Every row comes from one small tree of marks. The marks that hang from a mark follow it in brackets, in alphabetical order. Every link used is in the known rows. Which tree was each row made from?
Known rows:
U{X{G L N{M} R{V}}}: -4.44,1.33,2.06,-1.28,1.53,0.68,1.50,-1.21,1.14,-5.57,-1.37,-0.10,-0.66,0.19,0.58,-2.21,-3.90,-3.31,-4.12,-1.68,0.02,-2.79,0.40,4.85,-4.75
R{X{G U}}: -4.35,-0.34,1.37,0.77,3.22,-0.01,1.24,-1.07,2.81,-0.73,-1.42,1.97,1.74,0.25,-1.30,-0.30,-4.07,-0.86,-4.00,-2.00,0.67,-1.95,-1.53,3.64,-4.58
M{B N{X{G L R{V} U}}}: -7.90,-0.22,2.88,0.15,2.19,0.43,0.88,-1.33,-1.61,-3.64,-0.79,0.40,1.07,-1.46,0.18,-1.54,-5.77,-3.91,-4.76,-1.00,1.79,-5.32,2.60,4.89,-5.02
R{V X{G L N{M} U}}: -5.98,1.26,3.77,1.06,1.88,-0.19,1.22,-0.91,0.70,-4.37,-2.17,-1.49,1.57,0.91,0.36,0.57,-4.41,-4.20,-4.05,0.29,0.69,-2.80,1.34,4.58,-3.92
R{X{U}}: -2.87,-0.24,1.26,-0.09,1.87,0.01,1.57,-0.87,2.92,-1.66,-2.02,2.22,2.22,0.38,-1.55,-0.79,-3.12,0.63,-2.50,-2.67,0.03,-0.87,-2.06,2.12,-4.34
G{X{N{M{B}} R U}}: -4.14,-0.42,1.43,-2.28,2.89,0.85,2.85,-1.97,-0.67,-4.44,-1.52,-0.20,1.20,-3.43,-0.83,-2.54,-1.60,-2.78,-4.58,-3.56,-4.12,-2.64,-1.11,2.90,-3.85
U{X{G L N R{V}}}: -3.91,1.68,1.93,-0.58,2.40,1.27,1.16,-0.35,1.67,-4.65,-1.66,1.44,-0.55,0.64,-0.26,-2.61,-4.31,-2.27,-3.99,-2.38,1.02,-3.52,0.67,4.97,-5.18
G{X{L N{M} R{V}}}: -2.18,2.35,2.13,-1.66,0.12,0.41,1.40,-0.93,0.54,-5.38,-1.73,0.19,1.00,-0.62,-0.35,-2.97,-2.31,-2.08,-2.72,-2.43,-1.01,-0.49,-0.34,2.76,-3.15
X{R{V}}: -2.46,1.49,0.48,-1.40,2.06,-0.23,0.69,-1.74,2.86,-2.40,-1.47,3.13,0.84,1.29,-2.58,-2.75,-5.12,1.43,-2.29,-2.07,0.61,0.26,-1.44,2.48,-4.58
V{R{X{L}}}: -2.36,1.00,1.79,0.05,0.11,2.45,0.13,0.53,3.10,-1.99,-2.19,4.15,1.33,0.42,-1.95,-1.65,-3.38,1.90,-1.84,-2.74,1.99,0.52,-2.45,1.52,-3.66
X{N}: -1.00,0.09,1.52,-0.63,2.98,0.94,2.39,-1.14,4.06,-1.99,-1.79,2.65,1.29,-0.95,-2.82,-1.77,-3.35,1.52,-1.03,-3.08,-1.37,1.05,-2.22,2.49,-3.25
G{X{N R}}: -0.62,0.93,0.98,-2.10,2.43,1.30,2.44,-0.93,2.42,-2.89,-1.39,1.87,1.09,-1.98,-1.87,-4.13,-2.21,0.18,-2.96,-4.79,-1.91,-0.48,-2.41,2.44,-3.71
U{X{G L R}}: -2.90,0.36,0.50,-0.61,2.09,1.40,1.47,-0.22,2.15,-2.44,-1.24,3.79,-0.99,-0.17,-0.18,-2.19,-3.28,-1.09,-3.89,-3.48,0.87,-2.44,-1.19,3.60,-5.30
L{X{R}}: -2.23,0.75,-0.08,-1.64,3.40,1.64,1.63,-1.25,2.34,-0.95,-1.59,4.81,0.24,-0.42,-1.73,-4.35,-3.77,1.30,-2.34,-5.17,-1.30,0.07,-2.47,2.25,-2.99
P{U{X}}: -0.68,-1.44,-0.91,-2.66,0.76,0.49,2.40,-1.48,4.53,-2.82,-1.06,4.62,0.59,-0.28,-1.06,-1.28,-2.76,2.88,-1.62,-1.82,-0.43,0.15,-3.78,2.48,-4.45
G{X}: 0.28,0.11,-0.23,-1.09,0.49,0.11,1.31,-1.20,3.57,-1.28,-1.60,4.23,1.86,-1.47,-2.53,-2.11,-0.79,2.19,-0.89,-3.69,-0.58,2.10,-4.05,1.51,-3.22
N{M}: -1.11,-0.35,0.62,-1.32,0.83,-0.47,2.01,-2.06,3.90,-1.91,-1.38,2.83,0.99,-0.88,-1.95,-0.90,-2.71,1.72,-0.87,-2.05,-1.48,2.69,-3.42,1.65,-3.15
R{V X{G L N{M{B}} U}}: -8.44,0.40,3.17,1.17,2.23,0.25,0.86,-1.55,-0.72,-4.55,-2.50,-1.06,1.94,0.35,0.04,0.94,-4.26,-5.37,-4.37,0.55,1.03,-4.15,2.10,5.38,-3.78
U{X{G L N{M}}}: -2.85,-0.32,2.01,-0.51,1.25,0.98,2.53,-0.79,2.36,-4.07,-1.47,1.10,-0.23,-1.41,0.37,-0.81,-1.94,-2.12,-2.56,-2.34,-1.01,-1.01,-1.41,4.23,-3.74
N{M X{L R U}}: -3.31,-0.84,1.97,-1.74,0.40,0.47,2.09,-1.04,-0.37,-3.03,-0.90,0.13,-0.48,-0.93,0.49,-1.82,-3.05,-0.98,-2.80,-3.69,-2.35,-0.22,-0.71,1.77,-3.55
B{M{N{X{G L R{V} U}}}}: -5.94,2.30,1.83,0.07,1.37,0.17,1.86,-0.69,-0.15,-3.46,-0.84,1.31,0.88,-0.74,0.49,-2.76,-5.43,-3.70,-3.26,-1.06,0.65,-4.47,0.31,3.82,-5.12
U{X{G L}}: -2.01,-0.21,0.45,0.17,1.26,1.01,1.22,-0.03,3.18,-1.88,-1.66,4.31,0.20,-0.38,-0.75,-0.50,-2.20,0.04,-2.00,-2.59,1.43,-0.83,-1.94,3.47,-4.62

Which tree is each row?
-4.45,1.25,2.84,0.87,5.24,1.90,2.97,-0.16,0.98,-2.50,-1.25,0.66,-0.36,-1.09,-0.98,-1.48,-5.34,-2.96,-5.40,-2.69,-1.39,-3.98,1.53,3.92,-4.40 | X{G L N R U}
-4.30,0.29,2.83,0.57,1.42,0.76,1.88,-0.80,2.22,-3.17,-2.13,0.34,1.14,-0.18,-0.07,-0.39,-3.61,-3.04,-3.23,-1.53,0.62,-1.10,-0.67,4.01,-3.13 | R{X{G L N{M}}}
-4.21,-1.40,1.96,0.19,0.75,0.04,1.84,-1.06,0.56,-1.70,-0.86,0.23,0.30,-1.47,0.17,0.12,-2.97,-1.46,-2.54,-2.38,-1.15,0.18,-0.96,3.05,-2.89 | N{M X{G L U}}
-6.40,-0.45,1.57,-1.32,0.20,-0.13,0.64,-1.85,-2.27,-4.15,-1.51,-0.03,0.32,-0.32,0.10,-1.12,-3.75,-2.33,-2.87,-1.98,-0.72,-1.79,1.17,3.15,-3.88 | N{M{B} X{L R{V} U}}
-6.56,0.55,1.61,-1.14,1.83,0.84,0.98,-1.60,-0.32,-5.93,-1.76,0.48,-0.39,-0.53,0.45,-1.82,-3.73,-4.45,-4.43,-1.29,0.17,-4.00,1.19,5.71,-4.80 | U{X{G L N{M{B}} R{V}}}
-3.29,1.45,1.05,-1.00,3.09,-0.23,1.22,-1.60,1.90,-2.65,-1.31,1.95,0.85,0.91,-2.05,-1.91,-5.02,0.52,-3.53,-1.77,-0.57,-1.30,-0.28,2.54,-5.07 | X{R{V} U}
-3.05,0.97,2.46,0.19,1.10,2.36,0.72,0.62,2.01,-2.18,-1.93,2.83,1.57,0.07,-1.61,-0.80,-3.33,0.91,-2.93,-2.51,0.70,-1.22,-1.29,1.46,-4.28 | V{R{X{L U}}}
-1.83,1.50,2.44,-0.74,2.78,1.87,2.77,0.43,0.15,-3.75,-1.57,0.92,0.76,-2.12,-0.78,-2.69,-2.13,-1.92,-3.97,-4.43,-2.27,-2.81,0.02,2.22,-3.91 | G{X{L N R U}}
-5.40,1.29,2.23,-1.05,1.59,0.56,1.49,-1.19,-2.04,-5.81,-1.97,-0.53,1.38,-1.68,-0.02,-1.60,-2.21,-4.22,-4.08,-1.85,-1.80,-3.43,1.52,3.42,-3.94 | G{X{L N{M{B}} R{V} U}}
-3.91,0.65,1.88,-0.86,0.80,0.32,0.57,-0.47,-0.31,-2.98,-1.54,0.90,0.38,0.86,-0.58,-1.97,-4.45,-0.24,-2.46,-3.12,0.31,-1.05,0.65,2.40,-4.43 | N{X{L R{V} U}}
-4.45,-0.15,1.98,-0.28,5.05,1.12,2.76,-1.76,1.58,-2.08,-1.13,0.50,0.79,-2.03,-0.51,-1.76,-3.13,-2.22,-3.75,-3.24,-3.74,-1.42,-1.23,4.31,-2.31 | L{X{G N{M} U}}
-2.54,2.24,1.20,-0.18,1.26,0.54,0.61,-0.61,1.95,-2.85,-1.86,3.23,0.32,1.54,-1.72,-1.79,-4.90,0.15,-2.30,-1.83,1.41,-0.26,-0.06,2.41,-4.50 | X{L R{V}}
-3.69,0.65,-0.09,-0.79,4.62,1.81,1.43,-1.50,2.47,-0.10,-1.03,4.36,0.03,-0.50,-1.60,-4.02,-4.59,-0.35,-3.85,-4.67,-0.67,-1.26,-1.99,3.58,-3.18 | L{X{G R}}
-8.37,0.73,1.59,-0.95,5.38,1.18,1.49,-2.75,-1.21,-3.90,-1.37,-0.31,0.77,-1.07,-0.36,-2.61,-5.09,-4.59,-5.74,-2.41,-2.51,-4.50,1.45,5.66,-3.35 | L{X{G N{M{B}} R{V} U}}
-5.85,1.58,3.49,1.74,2.93,0.53,0.96,-0.15,1.22,-3.42,-2.32,-0.12,1.93,1.46,-0.46,0.12,-4.83,-3.39,-3.88,-0.71,1.86,-3.54,1.73,4.72,-4.30 | R{V X{G L N U}}
-5.31,-1.08,1.33,-0.34,3.58,0.69,2.20,-2.67,2.17,-2.43,-1.51,1.27,0.96,-2.29,-2.12,-0.53,-3.78,-1.88,-2.99,-1.37,-1.71,-0.68,-1.14,4.52,-2.89 | X{G N{M{B}}}
-5.80,0.29,2.07,-0.68,1.14,-0.55,0.94,-1.59,-0.70,-3.22,-0.61,-1.00,-0.22,0.30,0.48,-1.25,-4.86,-2.73,-4.16,-1.73,-0.30,-1.53,0.86,3.76,-4.06 | N{M X{G L R{V} U}}
-7.00,-1.26,2.83,-0.01,2.87,1.47,2.14,-0.97,-1.39,-2.65,-0.62,0.87,0.63,-2.97,0.31,-1.71,-5.16,-3.70,-4.91,-2.44,0.50,-5.11,1.44,4.36,-4.75 | M{B N{X{G L R U}}}
-3.90,0.70,0.19,-1.47,1.83,0.43,2.82,-1.59,2.32,-1.58,-0.42,2.94,0.45,-2.20,-0.74,-4.64,-4.83,-1.22,-2.69,-3.03,-0.56,-1.99,-3.10,3.49,-4.37 | B{M{N{X{G R}}}}
